In the rows, 100 means zero.
Known rows, with every step that occurs:
S, C, Y, G: | 108 | 124 |  85 |  90 | 145 |  99 |  57 |  91 |  60 | 105 | 103 |  79 |  79 | 126 | 108 |  98 | 114 |  85 | 140 |  91 | 142 |  72 |  54 |  54 |
Y, C, S, Q: |  68 | 120 |  65 |  99 | 112 |  96 |  66 | 139 |  92 | 109 | 107 |  61 |  43 | 115 | 119 |  88 | 102 |  78 | 121 |  91 | 164 |  87 |  93 |  33 |
E, M, C, S, Q: |  72 | 117 |  64 |  88 |  98 |  93 |  51 | 129 |  84 | 112 | 100 |  53 |  67 | 116 | 133 |  94 | 107 |  67 | 112 |  88 | 166 |  83 |  86 |  37 |
Q, S, C, Y: | 124 | 123 |  82 | 116 | 121 |  74 |  54 |  84 |  56 | 114 | 110 | 106 |  78 | 102 |  85 |  66 | 117 |  45 | 123 |  91 | 106 |  80 |  65 |  55 |
S, Q: |  86 | 124 |  85 | 105 | 113 | 112 |  63 | 129 |  87 | 132 | 106 |  90 |  68 | 123 | 146 | 103 | 112 |  67 | 112 |  99 | 155 |  99 |  91 |  42 |
S, C, Y: | 109 | 130 |  82 | 106 | 126 |  71 |  53 |  86 |  53 | 109 | 108 | 104 |  80 | 109 |  93 |  73 | 119 |  42 | 127 |  91 | 116 |  77 |  79 |  61 |
Y, C: | 104 | 101 |  84 |  84 | 134 | 108 |  95 | 132 |  81 | 115 |  96 |  62 |  47 | 114 | 103 |  75 | 106 |  90 | 148 | 109 | 139 | 105 |  92 |  46 |
G, Y, M, C: | 111 |  94 |  94 |  66 | 129 | 106 |  67 | 120 |  56 | 124 |  84 |  56 |  94 | 112 | 136 | 100 | 114 |  74 | 120 | 119 | 127 |  78 |  71 |  54 |
M, Y, G: | 114 | 101 |  81 |  64 | 143 | 114 |  60 | 101 |  66 | 128 |  91 |  66 |  81 | 145 | 131 | 112 | 122 | 121 | 148 | 102 | 172 | 106 |  58 |  66 |
E, G, V, Y, C, S: |  83 | 116 |  46 |  86 | 128 |  94 |  74 | 135 |  91 |  92 | 112 |  44 |  33 | 108 |  81 |  77 |  78 | 114 | 153 |  85 | 144 |  78 |  90 |  30 |
V, Y: |  99 | 122 |  71 |  92 | 126 | 111 |  66 | 114 |  77 | 130 | 128 |  83 |  45 | 121 | 125 |  85 |  89 |  94 | 154 |  76 | 139 |  85 | 100 |  59 |
G, V: | 127 | 105 |  95 | 102 | 134 | 120 |  84 | 142 |  69 | 122 |  97 |  74 |  97 | 109 | 128 | 102 |  87 | 109 | 123 |  80 | 128 |  97 |  71 |  43 |
Y, M, C, S: |  97 | 111 |  62 |  69 | 119 |  82 |  60 | 118 |  70 |  96 |  99 |  46 |  66 | 112 | 110 |  90 |  94 |  94 | 130 |  92 | 147 |  71 |  84 |  56 |
G, V, Y: | 104 | 115 |  79 | 100 | 132 | 119 |  76 | 135 |  74 | 127 | 123 |  74 |  55 | 113 | 124 |  88 |  76 | 108 | 149 |  63 | 134 |  83 |  86 |  48 |
Y, M, E, G, V: | 124 | 119 |  76 | 104 | 133 | 132 |  73 | 155 |  72 | 125 |  82 |  93 |  87 | 117 | 115 | 111 |  90 | 118 | 117 | 121 | 111 |  98 |  71 |  27 |
M, C, Y, G, V: | 112 | 102 |  96 |  89 | 145 | 114 |  77 | 129 |  64 | 102 |  81 |  60 |  93 | 118 | 115 | 109 |  93 | 108 | 131 |  82 | 142 |  85 |  48 |  38 |
S, C: | 130 | 133 |  84 | 101 | 127 |  94 |  59 |  94 |  57 | 130 | 116 |  82 |  84 | 114 | 116 |  80 | 107 |  75 | 124 |  87 | 114 |  80 |  78 |  63 |
G, Y, M: | 121 | 102 |  96 |  93 | 140 | 128 |  73 | 143 |  54 | 136 | 124 |  87 | 104 |  96 | 148 | 100 | 110 |  77 | 120 | 116 | 112 |  63 |  72 |  55 |
Q, S, C, Y, G: | 119 | 120 |  85 |  98 | 141 | 101 |  58 |  90 |  62 | 108 | 105 |  81 |  77 | 121 | 102 |  93 | 112 |  87 | 137 |  90 | 135 |  74 |  44 |  50 |
S, C, Y, G, V: | 118 | 111 |  95 | 102 | 148 | 113 |  75 | 127 |  59 | 106 |  97 |  69 |  95 | 112 | 113 | 102 |  92 | 105 | 129 |  75 | 133 |  77 |  45 |  40 |
M, E: | 126 | 122 |  72 |  89 | 114 | 117 |  53 | 125 |  44 | 150 |  79 | 106 |  62 | 138 | 120 |  98 | 105 | 115 | 113 | 118 | 115 | 115 |  90 |  59 |
M, E, G, Y: | 121 | 117 |  68 |  86 | 124 | 128 |  40 | 115 |  60 | 152 |  81 |  96 | 111 | 120 | 116 | 122 | 117 |  98 | 107 | 148 |  98 |  96 |  71 |  23 |
Y, M, C, S, Q: |  70 | 120 |  70 |  91 | 109 |  93 |  56 | 134 |  84 | 109 | 102 |  60 |  57 | 118 | 134 |  98 | 104 |  71 | 111 |  93 | 163 |  78 |  87 |  41 |
V, Y, M, E: | 114 | 123 |  71 |  93 | 123 | 126 |  60 | 147 |  40 | 148 | 104 | 108 |  40 | 128 | 131 |  86 |  96 | 111 | 125 | 113 | 112 |  89 |  91 |  66 |

Rows:
|  92 | 102 |  52 |  70 | 124 |  79 |  69 | 120 |  76 | 103 | 101 |  47 |  46 | 118 |  87 |  74 | 104 | 107 | 147 |  92 | 158 |  98 |  88 |  54 |  M, Y, C, S
| 126 | 113 |  80 |  90 | 125 | 130 |  55 | 146 |  30 | 156 |  92 | 106 |  77 | 121 | 135 |  99 | 108 | 106 | 104 | 129 |  99 |  89 |  77 |  57 |  G, Y, M, E
| 101 | 119 |  77 |  81 | 144 | 127 |  66 | 111 |  77 | 119 | 117 |  64 |  54 | 133 | 130 | 106 |  92 | 121 | 159 |  81 | 158 |  78 |  68 |  52 |  V, Y, G
|  68 | 109 |  59 |  90 | 105 |  94 |  62 | 140 |  84 | 115 | 109 |  56 |  52 | 114 | 123 |  81 | 113 |  74 | 125 |  90 | 172 |  92 |  89 |  39 |  E, M, Y, C, S, Q
|  68 | 116 |  67 |  97 | 114 | 101 |  62 | 138 |  85 | 116 | 107 |  58 |  56 | 111 | 120 |  93 | 105 |  76 | 115 |  95 | 156 |  83 |  85 |  27 |  G, Y, C, S, Q
| 152 | 123 |  85 | 117 | 121 |  99 |  60 |  92 |  61 | 137 | 120 |  84 |  81 | 103 | 105 |  70 | 103 |  80 | 117 |  87 | 100 |  84 |  58 |  55 |  Q, S, C
|  99 | 104 |  85 |  68 | 128 | 102 |  71 | 122 |  67 | 116 |  96 |  58 |  57 | 118 | 133 |  88 | 102 |  79 | 140 | 103 | 140 |  78 |  86 |  63 |  V, Y, M, C
|  75 | 128 |  66 | 102 | 108 |  96 |  54 | 129 |  89 | 115 | 112 |  74 |  60 | 118 | 131 | 100 | 102 |  77 | 112 |  86 | 162 |  85 |  91 |  39 |  C, S, Q
| 122 |  96 |  92 |  83 | 146 | 125 |  78 | 134 |  63 | 123 |  88 |  60 |  97 | 127 | 129 | 112 |  98 | 131 | 135 |  82 | 154 | 101 |  49 |  48 |  M, Y, G, V
|  93 | 110 |  56 |  81 | 124 |  87 |  75 | 127 |  81 |  96 | 107 |  46 |  45 | 109 |  89 |  77 |  91 | 104 | 143 |  88 | 147 |  85 |  92 |  45 |  Y, C, S
| 108 | 137 |  52 |  94 | 123 | 126 |  52 | 132 |  79 | 132 |  91 | 113 |  54 | 131 | 111 | 106 | 105 | 105 | 131 | 151 | 113 |  97 |  93 |  37 |  V, Y, M, E, G
|  98 | 110 |  86 |  72 | 140 |  98 |  60 |  94 |  67 |  99 |  81 |  67 |  76 | 133 | 111 | 107 | 115 |  88 | 142 | 101 | 156 |  84 |  57 |  51 |  M, C, Y, G
| 129 | 107 |  96 | 109 | 145 | 116 |  75 | 126 |  62 | 110 |  99 |  70 |  94 | 108 | 108 |  97 |  90 | 108 | 126 |  74 | 125 |  79 |  35 |  36 |  Q, S, C, Y, G, V
| 121 | 117 |  90 | 114 | 134 |  96 |  71 | 124 |  55 | 114 | 129 | 106 |  74 |  92 | 115 |  68 | 112 |  49 | 127 | 102 | 108 |  59 |  68 |  65 |  Q, S, C, Y, M
| 100 | 105 |  82 |  71 | 134 | 102 |  60 | 100 |  63 | 100 |  86 |  62 |  85 | 126 | 116 | 101 | 118 |  82 | 144 |  99 | 156 |  80 |  56 |  50 |  E, M, C, Y, G
|  63 | 122 |  65 |  91 | 110 |  93 |  54 | 134 |  85 | 110 | 110 |  59 |  44 | 118 | 133 |  93 |  98 |  73 | 119 |  86 | 164 |  73 |  90 |  42 |  V, Y, M, C, S, Q
|  60 | 123 |  61 |  99 | 113 |  97 |  65 | 140 |  92 | 110 | 115 |  60 |  30 | 116 | 118 |  84 |  96 |  80 | 129 |  83 | 164 |  82 |  96 |  34 |  V, Y, C, S, Q
| 116 | 119 |  74 |  97 | 127 | 130 |  65 | 157 |  39 | 146 | 102 | 104 |  46 | 124 | 130 |  88 |  89 | 118 | 122 | 107 | 110 |  87 |  84 |  60 |  G, V, Y, M, E
|  71 | 116 |  71 |  89 | 111 |  97 |  51 | 133 |  77 | 116 | 101 |  58 |  70 | 113 | 135 | 102 | 107 |  69 | 105 |  97 | 155 |  73 |  80 |  35 |  G, Y, M, C, S, Q
|  95 | 109 |  83 |  80 | 119 |  71 |  57 |  90 |  63 | 102 |  76 |  86 |  77 | 121 |  97 |  86 | 122 |  46 | 130 | 106 | 136 |  94 |  83 |  57 |  M, C, Y
| 124 |  91 |  89 |  82 | 140 | 128 |  77 | 140 |  60 | 123 |  94 |  54 | 105 | 119 | 134 | 106 | 101 | 125 | 136 |  80 | 154 |  97 |  46 |  46 |  E, M, Y, G, V
|  85 | 110 |  53 |  85 | 128 |  92 |  78 | 137 |  81 |  95 | 116 |  40 |  32 | 106 |  87 |  72 |  76 | 114 | 152 |  71 | 146 |  76 |  89 |  39 |  G, V, Y, C, S
| 110 | 101 |  92 |  68 | 127 | 101 |  73 | 121 |  66 | 114 |  85 |  60 |  75 | 118 | 134 |  94 | 110 |  76 | 129 | 115 | 139 |  86 |  81 |  62 |  Y, M, C
| 111 | 122 |  90 | 106 | 137 |  94 |  71 | 125 |  53 | 110 | 127 | 105 |  76 |  97 | 120 |  73 | 114 |  47 | 130 | 103 | 115 |  57 |  77 |  70 |  S, C, Y, M
| 104 | 101 |  71 |  81 | 133 | 121 |  74 | 134 |  71 | 132 |  80 |  68 |  67 | 114 |  95 |  91 | 114 |  97 | 132 | 143 | 113 | 102 |  79 |  21 |  M, E, G, Y, C
| 109 | 136 |  56 |  96 | 122 | 116 |  51 | 127 |  75 | 125 |  81 | 121 |  66 | 129 | 102 | 107 | 115 |  91 | 123 | 158 | 110 | 100 |  89 |  36 |  C, Y, M, E, G
|  62 | 119 |  64 | 103 | 116 | 101 |  70 | 149 |  91 | 109 | 113 |  56 |  35 | 112 | 117 |  86 |  90 |  86 | 126 |  76 | 162 |  81 |  89 |  28 |  G, V, Y, C, S, Q
| 118 | 119 |  75 | 107 | 132 | 123 |  70 | 150 |  69 | 119 |  81 | 100 |  86 | 115 | 106 | 107 |  94 | 106 | 117 | 121 | 110 |  95 |  69 |  27 |  C, Y, M, E, G, V
| 125 | 120 |  73 | 102 | 129 | 129 |  69 | 145 |  74 | 127 |  76 |  91 |  89 | 122 | 110 | 114 |  90 | 122 | 117 | 118 | 114 | 108 |  71 |  24 |  M, E, G, V
| 117 | 111 |  85 |  93 | 140 | 130 |  68 | 141 |  68 | 132 | 117 |  92 | 104 |  99 | 139 | 108 | 113 |  77 | 122 | 137 | 110 |  65 |  72 |  43 |  E, G, Y, M
